What can hang from each mark
j671: j60 j763 j888
j557: j763
j357: j671
j60: j106 j671
j106: j60 j947
j503: j886
j196: j886
j888: j825
j761: j467 j631
j947: j106
j825: j467 j888 j956
j763: j671
j886: j196 j503 j557

Every row comes from one small tree of marks. The marks that hang from a mark follow it in brackets, in the order of their numbers. Every link used is in the known rows. Which tree was each row made from?
(in the rows, 128 means zero)
Known rows
j825[j467 j888 j956]: [150 129 112 134  66 105  99 120 149 156 106  79 148 142 129  35 108 171
 144 158  87 156 112 213 112 107 116  95 145 159]
j60[j106[j947] j671[j763 j888]]: [184 117 127 145 106 102 122 129 200 155 120 145 130 122 145 122 131 157
 137 136 156 154 128 142 152  89 147 107 154 101]
j761[j631]: [160 135  97 105  94 120 119 136 115 172 111 134 128 132 122  60 104 170
 148 152 107 146  99 181 162 121 149  81 170 118]
j106[j947]: [174 135 118  95  97 100 127 129 131 160 105 128 133 134 142  91 112 164
 151 155 115 132 100 171 144 103 142  93 176 115]
j106[j60[j671[j763 j888[j825]]] j947]: [164 115 109 139  95  88 143 122 138 153 108 148 151 131 142 155 132 164
 126 146 135 151 113 134 127  89 144 125 170 103]
j196[j886]: [168 127 114  93  66 132 111 149 129 175 119 116 137 129 118  62 112 169
 170 144 126 148 110 182 146 123 132  79 143 107]
j106[j60[j671[j763 j888]] j947]: [182 116 111 122 106  73 134 134 144 154 111 152 151 126 137 135 138 166
 128 146 132 136 114 124 148  95 144 121 175 106]
j357[j671[j60[j106] j763 j888[j825]]]: [141 111  99 134  49 152 151 118 189 163 107 130 122 130 129 118 118 190
 133 127 158 160 102 166 116  52 139 110 124 103]
j947[j106]: [169 137  99  80  83 108 120 146 127 180 107 139 114 136 119  80 123 171
 153 142  97 143  94 187 110  97 135  81 148 134]
j763[j671[j60[j106] j888[j825[j956]]]]: [141  89 114 141  61 171 136 127 195 147 109 110 127 132 112 137 114 163
 143 142 170 144 123 206  96  71 125  97 105 130]
j357[j671[j60[j106] j763 j888]]: [160 113 100 115  61 137 142 131 198 162 110 133 121 125 124  97 124 191
 137 126 153 143 103 155 143  59 138 107 132 107]
j886[j196 j557]: [136 127  96  64  78  83 120 143 121 188 100 110 110 136 139  59 112 165
 161 158 153 126  88 186 103 107 138  69 186  87]
j825[j467]: [157 144 118 116  85 111 107 121 138 161 113 122 131 135 111  54 108 171
 160 150 106 129 107 183 123 112 122  83 161 129]
j671[j60[j106] j763 j888[j825]]: [117  98  99 148  57 177 138 115 164 155 100 141 128 125 112 149 114 166
 140 135 166 164 108 171 108  59 134 100 114 103]
j196[j886[j503 j557[j763[j671[j888]]]]]: [131 119 114 123  65 118 128 162 160 181 112  80 136 132 112  57 129 185
 161 154 192 100 106 152  88 122 135  95 151  96]
j503[j886]: [165 145 129  87  71 116 121 136 115 172 118 124 128 140 122  75 104 153
 169 148 108 139 105 165 146  98 127  74 157 110]
j947[j106[j60[j671[j763 j888]]]]: [177 120  93 107  91  84 127 150 138 172 113 161 129 129 113 121 147 173
 132 135 114 147 107 145 116  89 138 106 147 125]
j557[j763]: [142 134 114 100  68 124 112 126 111 159 105 137 122 132 107  60 100 166
 168 154 139 126 106 178 104 116 154  83 136 134]
j763[j671]: [177 126 123  97  74 117 115 135 158 180 119 111 130 144 127  78 128 167
 169 147 121 115 111 187 110 117 134  90 150 117]
j60[j671[j763]]: [177 129 120 113  76 102 115 126 155 185 122 137 138 136 138  74 138 168
 165 139 116 163 118 163 122  96 149  91 164 100]
j947[j106[j60[j671[j763]]]]: [180 129  97  96  86  79 128 149 129 178 113 153 124 133 125 108 149 174
 147 138 104 135 102 154 121  86 144  99 157 133]
j503[j886[j196 j557[j763[j671[j888]]]]]: [121 128 123  91  69 107 119 147 126 176 107 104 110 137 106  81 111 155
 159 162 195 105 102 147  90 114 129  77 149  95]
j947[j106[j60[j671]]]: [194 133  96  83  96  74 130 152 125 165 115 158 121 132 125  98 134 172
 143 140 102 129 103 168 126  99 142  91 157 138]
j825[j956]: [154 118 113  93  66 116 115 134 142 171 109 108 133 135 126  66 112 162
 165 154 106 164 113 212 122  85 135  80 150 137]
j761[j467]: [159 139 111 112  83 136 118 129 138 168 110 119 120 134 108  68 112 159
 157 136 114 147 109 173 130 102 122  79 158 123]
j196[j886[j503 j557[j763[j671[j60]]]]]: [129 118 110 107  56 136 141 158 151 174 105  81 133 131 115  55 129 192
 171 157 196  83  99 159  95 102 139  87 152 107]
j196[j886[j503 j557[j763]]]: [127 132 108 104  62 112 130 158 129 181 106  86 131 131 123  37 116 184
 172 157 173 107  97 160 107 113 145  83 166 103]
j196[j886[j503 j557]]: [145 131 106  92  68 102 134 163 143 191 111  82 137 134 138  43 125 184
 168 151 146 119  95 167 126 105 132  81 184  87]
j60[j106[j947] j671[j888[j825]]]: [181 120 125 149 108 112 134 121 187 141 120 146 127 127 150 131 107 154
 127 138 157 162 126 171 134  95 146 101 145 105]
j503[j886[j196 j557[j763]]]: [117 140 117  72  65 100 122 142  94 176 101 111 105 136 118  61  97 154
 170 166 176 113  93 155 107 105 138  64 164 102]
j196[j886[j503]]: [158 132 115 106  67 117 128 158 138 190 117  94 138 133 138  46 120 181
 170 146 123 138 105 169 125 121 134  88 162  91]

Write each row's tree
[120 114 105 139  56 143 123 115 138 183 106 128 141 138 117 123 122 164
 146 140 127 185 107 170  84  88 133 105 137  92]
j671[j763 j888[j825]]
[151 113 111 117  78 144 140 123 163 151  97 136 123 123 135 126 124 167
 154 146 156 123 102 156 156  59 145  97 149 119]
j671[j60[j106[j947]] j763]
[206 133 131 116 113  91 126 131 182 147 122 142 119 127 159  94 114 157
 149 142 142 131 123 169 165  99 153  89 165 118]
j60[j106[j947] j671]
[165 104 109 111  75 147 127 135 168 158 112 132 138 134 102 107 126 173
 145 141 150 121 112 175 106 101 124  97 130 109]
j763[j671[j60 j888]]
[175 103 119 122  95 144 136 135 195 139 109 130 126 126 119 133 120 166
 137 142 173 104 116 166 137  92 129 103 131 118]
j763[j671[j60[j106[j947]] j888]]
[131 100 116 150  63 167 128 115 178 149 107 104 144 136  94 117 118 175
 141 149 151 147 120 201  75  81 109 101 118 133]
j763[j671[j60 j888[j825[j467 j956]]]]
[134 103  96 118  63 154 128 126 145 164 102 145 144 126 100 114 126 174
 145 138 142 157 105 156 116  74 130 100 135  97]
j671[j60 j763 j888]
[114 129 110  95  71  80 135 150 140 200  98  74 104 144 143  43 128 181
 171 168 190  80  89 162  45 122 150  87 182  90]
j886[j196 j503 j557[j763[j671]]]
[119 115 105  92  74 100 114 144 139 177 100 107 109 134 110  74 117 166
 155 162 202 103 100 169  64 126 141  84 151  99]
j886[j196 j557[j763[j671[j888]]]]
[106 134 100  88  74  75 136 148 115 194  92  89 103 138 142  34 113 179
 166 168 180 101  84 163  61 114 153  80 188  88]
j886[j196 j503 j557[j763]]
[190 124  92  96 101  78 127 155 134 160 116 166 126 128 113 111 132 173
 127 136 111 139 107 160 121 102 136  99 146 130]
j947[j106[j60[j671[j888]]]]
[201 130 114  96 112  65 137 136 128 145 113 149 142 131 149 110 124 165
 140 151 120 117 109 149 161 106 150 105 187 123]
j106[j60[j671] j947]
[142 123 116  97  58 131 112 153 143 171 112  97 131 131 105  60 122 172
 176 156 185 100 107 173 114 119 139  81 141 120]
j196[j886[j557[j763[j671]]]]
[137 134 109 146  55 122 129 109 174 180 112 112 135 140 122  86 123 193
 136 135 120 168 103 162  93  83 126 116 146 104]
j357[j671[j763 j888[j825[j467]]]]
[201 123 126 130 120  95 124 133 194 141 123 151 125 122 145 110 112 156
 130 137 153 144 129 159 158 104 146  97 153 107]
j60[j106[j947] j671[j888]]
[122 116 112 151  68 138 115 113 152 156 108 111 142 134 103  96 100 165
 137 150 122 185 118 205  86  89 114  95 133 129]
j671[j888[j825[j467 j956]]]
[173 121  96  93  69 126 142 133 168 157 111 139 133 130 118  77 111 197
 130 131 133 145  99 170 131  82 133 100 143 105]
j357[j671[j60 j888]]
[148 120 121 121  71 131 110 132 148 161 112 129 128 134  94  83 115 166
 156 150 163 116 117 169  82 128 143  98 119 127]
j557[j763[j671[j888]]]
[168 103 115 121  80 153 127 138 193 148 114 132 123 128 108 117 119 167
 146 136 167 110 117 178 125  96 127  94 118 117]
j763[j671[j60[j106] j888]]
[138 115 122 168  70 126 113 109 178 170 119 119 149 133 117 100 129 167
 142 142 129 201 132 179  83  78 127 103 141 114]
j60[j671[j763 j888[j825[j467 j956]]]]
[158 113 119 159  77 128 122 120 189 167 123 141 127 130 137 124 123 157
 144 129 153 178 128 168 111  85 146 100 130  97]
j60[j106 j671[j763 j888[j825]]]
[124 127 119 138  60 136 117 109 140 162 106  98 135 140 117  80 102 166
 157 157 110 173 113 219  87  83 121  86 145 144]
j888[j825[j467 j956]]
[173 116 104 118  86  85 123 137 141 165 118 154 146 129 120 112 137 167
 141 138 125 145 117 141 132 102 143 110 157 104]
j106[j60[j671[j763 j888]]]
[168 118 111 102  94 136 142 129 157 134 100 141 119 123 135 112 103 165
 147 147 153 113 102 175 164  77 143  86 149 127]
j671[j60[j106[j947]]]
[144 111 106 112  63 154 131 126 161 161 103 135 120 125 122 108 122 168
 165 139 150 130 104 170 143  63 142  87 135 118]
j671[j60[j106] j763]
[103  91  96 141  42 175 137 114 147 164  95 122 148 130 104 138 122 171
 142 145 144 197 111 188  83  47 127 103 122 112]
j671[j60 j763 j888[j825[j956]]]
[138 140 115  63  72  89 124 147 109 186 107 105 110 139 133  69 107 153
 167 159 150 125  90 162 125  98 126  63 183  86]
j503[j886[j196 j557]]
[134 128 118 110  60 114 129 161 152 186 110  72 132 136 124  44 129 185
 176 158 182  90 102 159  94 119 141  89 160 105]
j196[j886[j503 j557[j763[j671]]]]
[127 134  97  77  81  65 139 153 130 205  98  83 111 141 161  41 122 180
 162 160 151 114  81 172  80 108 140  79 208  70]
j886[j196 j503 j557]
[135 114 110 160  94 159 141 109 169 118  99 140 127 121 112 142  93 167
 120 145 168 138 110 173 126  75 120 101 130 123]
j671[j60[j106[j947]] j888[j825[j467]]]
[170 122 113 131  83 115 123 121 152 164 124 146 141 136 130  99 111 163
 138 135 128 185 123 181  97 107 139  93 144  94]
j60[j671[j888[j825]]]
[119 102 107 160  70 173 131 113 177 127 102 124 128 122  99 122  92 165
 132 145 161 163 120 206 110  62 115  90 109 141]
j671[j60[j106] j888[j825[j467 j956]]]
[174 110 127 151 100 116 132 123 197 140 118 130 129 126 149 131 107 152
 128 143 155 180 134 188 131  79 143 100 141 123]
j60[j106[j947] j671[j888[j825[j956]]]]
[150 108 122 133  86 150 130 129 173 129 102 137 120 123 101 121 109 166
 143 152 199  91 116 157 115 101 145 103 112 137]
j557[j763[j671[j60[j106[j947]] j888]]]
[109 118 103  92  68 101 146 148 139 188  91  81 106 139 135  55 126 188
 166 167 204  75  86 160  47 106 147  86 175  91]
j886[j196 j503 j557[j763[j671[j60]]]]
[128 124 112 150  48 126 128 111 185 179 110  96 139 139 121  85 125 191
 138 140 120 186 110 179  91  65 124 116 141 120]
j357[j671[j763 j888[j825[j467 j956]]]]
[114 129  98  73  71  93 117 139 106 176  94 116 103 132 122  53 103 166
 165 166 182 114  90 178  84 116 151  71 167 105]
j886[j196 j557[j763]]
